Each row was made from one walk, in order. Every step used is in the known rows, and no mark comes twice. Write each row's walk.
Known rows:
N, T: [ 11.5  12.8   5.6  -3.0   8.7 -20.5  -1.9  -4.2  -4.9   4.6  -3.9  12.9
   2.0  15.0  11.8  -2.9   7.1  -5.7   6.6   5.6  -1.2   8.8 -22.0  16.0]
B, Q: [-10.2   5.2   0.5   2.8   1.9   4.9   1.6   4.5   1.7   2.1   8.9   8.9
  -1.7  18.5   9.2 -24.1  15.0 -17.3  -8.7   1.4   5.0  30.8 -17.7  14.5]
B, Q, H, U, W, N, T: [-27.3  16.8   9.8 -12.1  -8.3   2.4 -31.6  12.4  27.8  10.7  -7.1 -29.7
 -37.5  21.6 -16.8   1.8  55.2 -19.7 -23.3  32.6 -50.0  34.2  -3.6  29.8]
T, Q, W, N: [ -0.6  11.3  -4.2 -22.3 -21.9  -3.7 -25.2  -0.3   3.0   3.9 -26.9  -5.0
  -8.9  10.8  -4.0  35.3  -2.9   9.5  -0.5 -15.1  -6.2 -11.5  17.7   9.3]
W, N, T, Q: [  7.6   3.0  16.6 -17.7   5.5 -36.0 -17.0 -15.1   3.3   8.2  -5.1  10.6
 -12.8  16.0   1.8  31.2   4.6  -6.6  11.0   7.0  -8.5  15.2 -14.6  28.4]
U, H, Q, W, N, T: [ 21.1  25.3   7.9  -6.3  -2.6   4.0 -38.7   2.5  13.3   1.2 -33.3  -9.1
 -22.3  39.2  -9.7  37.4   9.0   9.9  -8.4   8.7 -12.1  -6.6  17.7  32.6]
W, N, T, Q, B: [ -7.9   6.7  19.2 -29.8   5.6 -28.3 -35.5 -12.0  18.3  12.7  -1.0   2.7
 -10.9  12.2   3.4  36.0  -5.5 -11.9  17.2   4.5 -27.2  34.0  17.7  48.6]
N, T, Q: [ 12.2  23.0  12.0 -15.3   3.4 -27.6  -1.5 -13.0   0.2   6.8  -4.2  26.7
   9.0  17.8  23.8  -3.6  11.1 -19.6   1.0  -0.2   3.5  15.7 -28.1  15.5]
U, H: [  9.8   7.1  20.5   7.8   2.4  16.0   8.9  -0.9  18.2   2.9   7.3   4.8
 -16.4  12.4  -9.5   6.7   7.1  -5.4 -12.2  12.3 -11.7  -3.6  11.4   4.2]
U, W, N, T, Q, B: [-13.0  28.3  16.4 -34.0 -12.5 -15.2 -30.1  -7.9  18.2   8.8 -23.2  -1.7
 -20.5   4.7   4.8  25.6  26.5 -11.9   5.0  -6.1 -44.1  29.9  24.3  47.9]
W, N, T, Q, D: [ -5.3  10.0  -9.1 -22.9 -17.4 -34.8 -14.2  -6.9  11.5   0.3 -12.9   3.4
 -17.8  34.7  -2.1  41.1  14.2   1.6   5.5  -9.7   1.7  -9.7 -21.2  30.8]
T, N, W, U: [-16.5  15.0 -25.8  15.3  11.4  -4.3 -12.3  25.0   9.3  30.1  14.2   2.6
 -22.1  -5.3   1.7  15.3  20.4 -20.7   1.3 -13.8 -16.1 -19.5  12.2  17.4]
T, N, W: [-17.9  17.1 -34.5  -2.0   5.8  -3.6   0.2  18.4   7.5  17.2  -2.1  -0.6
  -6.9  13.6   2.6  11.8  23.5  -4.6   1.8 -19.6  -0.6 -20.8  17.4  13.5]
H, U, W: [-24.3  34.5   4.1   6.7  -7.0  23.8 -21.1  15.2   6.9  12.4 -19.9 -30.9
  -9.8 -20.7   8.4 -15.9  43.5  -3.7 -24.2   0.6 -31.0 -22.3   5.9 -11.4]
U, W, Q: [  2.3  16.3  -2.4  -4.0  -9.2  11.4  12.4   7.0  -2.5   2.2  -3.3   9.6
  -7.3   9.9  11.7 -30.5  40.0 -19.4 -19.9   2.2   1.1  17.7 -15.7 -19.1]
Q, T, N, W, U, H: [  6.6  37.1  -1.9  -2.5   7.1 -14.1 -18.3  34.7  32.4  30.5  16.2  15.7
 -27.0  13.7  -3.3  34.9  14.2 -53.4 -17.0   6.8 -32.8 -31.3  28.1  30.3]
H, Q: [  1.3   4.6  -6.8  -2.8   1.8   5.9 -18.6  -0.4   0.6  -8.2  -9.5  -9.3
   7.7   2.9   2.8  -2.3   1.0  -1.1  -7.9  -0.1  11.2   6.3   5.4   1.9]
W, N, T, Q, H, U: [-10.4   0.7  17.4 -23.7   2.6 -23.0 -36.5  -4.2  30.2  16.4   6.5 -21.1
 -20.0  12.7 -14.7  35.2   9.5 -15.4  -8.5  36.0 -32.9  14.5   2.3  15.0]
T, Q, H, U, W, N: [-27.0   9.2   8.2 -25.0 -24.5  10.6 -30.1   4.1  35.8   7.7 -10.4 -39.6
 -32.7  -9.1 -26.4  27.8  35.0  -9.5 -25.6  19.6 -49.7   1.4  30.6  -1.8]
H, Q, T, N: [ 12.9  19.3 -15.6 -29.7  -3.7 -34.9 -36.4  16.9  12.7  -0.2  -7.1  -7.6
   9.9  20.7   5.1  39.8  -5.4 -35.1  -7.4   4.8   9.6 -14.4  24.1  24.9]
B, Q, D: [-24.9  11.4 -24.1  -1.7 -21.7   5.4   4.3  12.1  10.3  -6.0   1.4   1.8
  -5.6  37.4   5.9 -14.6  24.2  -8.6 -14.1 -16.3  16.0   5.8 -23.7  16.8]
U, H, Q: [ 11.7  11.0  13.9   4.7   4.7  21.0 -10.2  -0.4  18.3  -5.2  -1.2  -4.6
  -7.9  16.5  -6.6   3.7   7.9  -6.7 -20.3  12.0  -0.3   2.0  16.2   7.1]

Which walk is each row?
[ -8.5  10.7 -33.4  -1.2  14.5  -5.7   6.9  21.1   5.2  23.6  17.3  13.1
  -5.3  30.3  14.2  -8.9  31.4 -23.8  -6.9  -8.0  18.3   1.3  -4.8  -5.7]
T, N, W, Q
[-20.8  28.6   1.1  11.0  14.6  38.6 -39.4  21.5  35.4  18.2   8.7  -2.8
 -20.2  -3.4  -0.3  -4.9  12.2 -26.7 -19.1   0.4 -37.9  14.5  47.1  29.6]
N, W, U, H, Q, B
[ -3.4  45.1  -2.8 -20.3  -3.4 -18.6 -32.0  34.5  17.4  26.3   0.9 -15.1
  -4.9  13.9  20.1   6.7  44.2 -57.5 -32.3  17.7 -14.4 -22.1   2.6  -7.9]
H, U, W, Q, T, N
[-32.4  40.8  23.7 -23.1  -0.3  -4.7 -57.6   3.5  24.8  24.5 -21.6 -28.0
 -20.5  -8.7  12.2  20.6  37.8 -15.2  -7.7   5.0 -57.7  11.7  23.8  35.9]
H, U, W, N, T, Q, B
[ 13.3  26.0  14.1  18.8  -9.5  25.8 -15.4  16.0  16.0  16.3  -2.9   4.8
 -25.5   2.8  -5.0  11.9   3.8 -11.1 -17.3   2.5 -24.6 -21.3  16.8   5.9]
Q, W, U, H
[-21.4  28.4  -9.5  10.3  16.7  23.3 -41.3  28.0  42.8  29.4  16.1 -10.5
 -29.5   6.6  -3.6  24.2  18.4 -32.1 -13.8  -3.6 -33.0   1.6  60.7  43.3]
T, N, W, U, H, Q, B
[-28.7  14.5   9.4   3.2  -5.1  15.5 -36.4  13.6   9.6  13.6 -21.1 -47.1
 -31.2 -22.5 -13.8  18.3  37.4   8.2 -14.2   7.6 -43.6 -22.9  18.5   2.7]
H, U, W, N
[-18.1  -3.8   0.6  -5.6  -2.7  12.7 -20.6  11.1  26.9   8.2  11.9 -31.2
  -6.9  -2.4 -17.8   4.3   5.7  -7.3 -18.9  29.1 -24.5  -0.7  17.9 -14.1]
Q, H, U
[-17.4   6.8   7.3 -17.9  -8.4   5.5 -19.7   3.0  32.1  11.0  12.8 -19.0
  -1.3  -0.8  -5.1   3.7   9.1 -20.5 -25.0  22.3 -20.0   5.7  10.8 -15.2]
T, Q, H, U
[ -8.2  -4.8 -40.0 -17.8   0.5  -4.2  12.1  21.1  26.3  15.2  27.0   7.9
 -13.0  40.5 -11.7   1.1  25.4 -27.8 -12.6  10.6   8.2  19.5  12.8  -8.0]
T, N, W, Q, H
[ 21.7  10.2  -6.6 -26.4   2.8 -42.6 -10.3  19.5  10.6  14.5  20.5  16.0
   3.8  34.1  11.8  21.7   0.4 -53.4  -7.0  17.7  16.0   1.5  -2.2   4.4]
W, Q, T, N
[  1.7  25.7  13.7 -22.5 -12.3 -23.1 -11.0 -11.6   2.9   4.2 -26.9   5.9
 -22.5   8.9   3.6  20.6  36.9  -6.9  -0.7  -3.6 -25.4  11.5  -9.2  28.6]
U, W, N, T, Q
[-10.2   2.7   1.3  -7.5 -16.0   5.0 -10.0   1.5   3.4  -3.2 -23.6 -20.4
 -31.5  -8.2 -20.2  24.1  26.0  11.7  -1.5  -3.5 -28.9  -4.4  19.2  13.6]
U, W, N
[ -3.6  41.9  -1.3   1.0   8.2  -9.5 -16.8  38.5  34.7  32.4  25.1  24.3
 -28.5  32.0   5.1  10.9  29.5 -71.5 -25.3   8.3 -28.4  -0.4  10.8  45.3]
B, Q, T, N, W, U, H
[ -8.1  11.5 -22.2   0.9  12.0   9.3  10.1  15.1  -2.7  12.1   9.6  21.0
   4.8  20.0  15.6 -38.0  25.3 -18.2 -13.2  -4.6  12.9  14.0 -19.0 -20.0]
N, W, Q
[  4.4  22.5 -14.1   9.0 -11.1  15.4 -42.6  17.0  -1.8   5.6 -19.2  -8.9
  -2.3  -6.8   9.0   3.8  -2.4  -6.9 -13.1 -10.6  -0.8 -10.3  10.7   3.2]
H, Q, W, U
[ -4.6  32.7 -31.5 -27.1  -1.9 -29.1 -15.4  29.3  12.4  14.7  -7.6   7.9
   4.0  19.8   7.0  24.8  11.1 -32.8  -4.1 -11.5  -5.5 -27.8  23.1  21.5]
Q, T, N, W
[ -6.1  22.2   6.3  25.4  12.6  26.2  -1.5  17.9  19.9  22.4  14.1  14.7
 -29.3  -3.7  -4.7  -7.2  22.1 -20.4 -17.3   1.9 -32.3 -10.3   8.3   7.4]
N, W, U, H
[-24.0  19.1  -2.0 -10.3 -21.1  25.7 -15.9  14.4  27.5   4.3 -10.3 -36.1
 -16.9 -11.2 -15.5  -6.0  38.0  -8.5 -31.2  18.1 -40.4  -5.2  23.3 -14.1]
Q, H, U, W
[-17.0  12.0   8.4 -15.5 -10.0  -2.8 -33.3   8.0  26.2   9.5 -15.4 -38.7
 -36.8   2.9 -25.1  25.8  39.1  -1.6 -15.1  31.5 -54.9   3.3  14.1  14.3]
Q, H, U, W, N, T
[  1.3  -4.9   0.6 -28.9 -19.2  -5.3   6.2  -8.6  25.1  -5.2  10.8   8.0
  -0.2  13.1 -12.9   9.4  -1.7 -16.9 -11.9  11.7  -5.4  23.8  12.0  -3.1]
T, Q, H
[ 12.0   9.0  21.7  23.2  10.2  19.9 -23.1   5.6  20.6   8.3  14.5  -1.7
 -23.6  -3.4  -7.7   8.0   4.3 -23.1 -20.3  18.5 -15.7   2.9  10.9  11.0]
W, U, H, Q
[ 24.5  24.5  13.2  -4.6   4.8 -20.5 -40.0  22.7  33.2  16.0  16.7  -0.2
 -21.5  14.3  -6.3  49.5  -2.5 -57.1 -20.3  23.8 -17.0 -18.0  30.4  33.6]
W, U, H, Q, T, N
[ -0.7  18.1  -4.3  -9.0  -6.3 -11.9 -27.5   6.8  -4.1   7.6 -23.1   4.3
 -14.8  40.5   5.9   9.1  15.7  -0.9   2.8  -1.8  -7.4  23.0 -15.9  40.6]
B, Q, W, N, T
[ -2.8  25.8  14.5 -26.2   4.3 -20.6 -20.1 -10.1  15.1  11.8   0.0  18.0
  10.7  13.6  26.0   2.2   0.2 -23.3   6.8  -2.2 -14.6  34.9   5.2  34.0]
N, T, Q, B
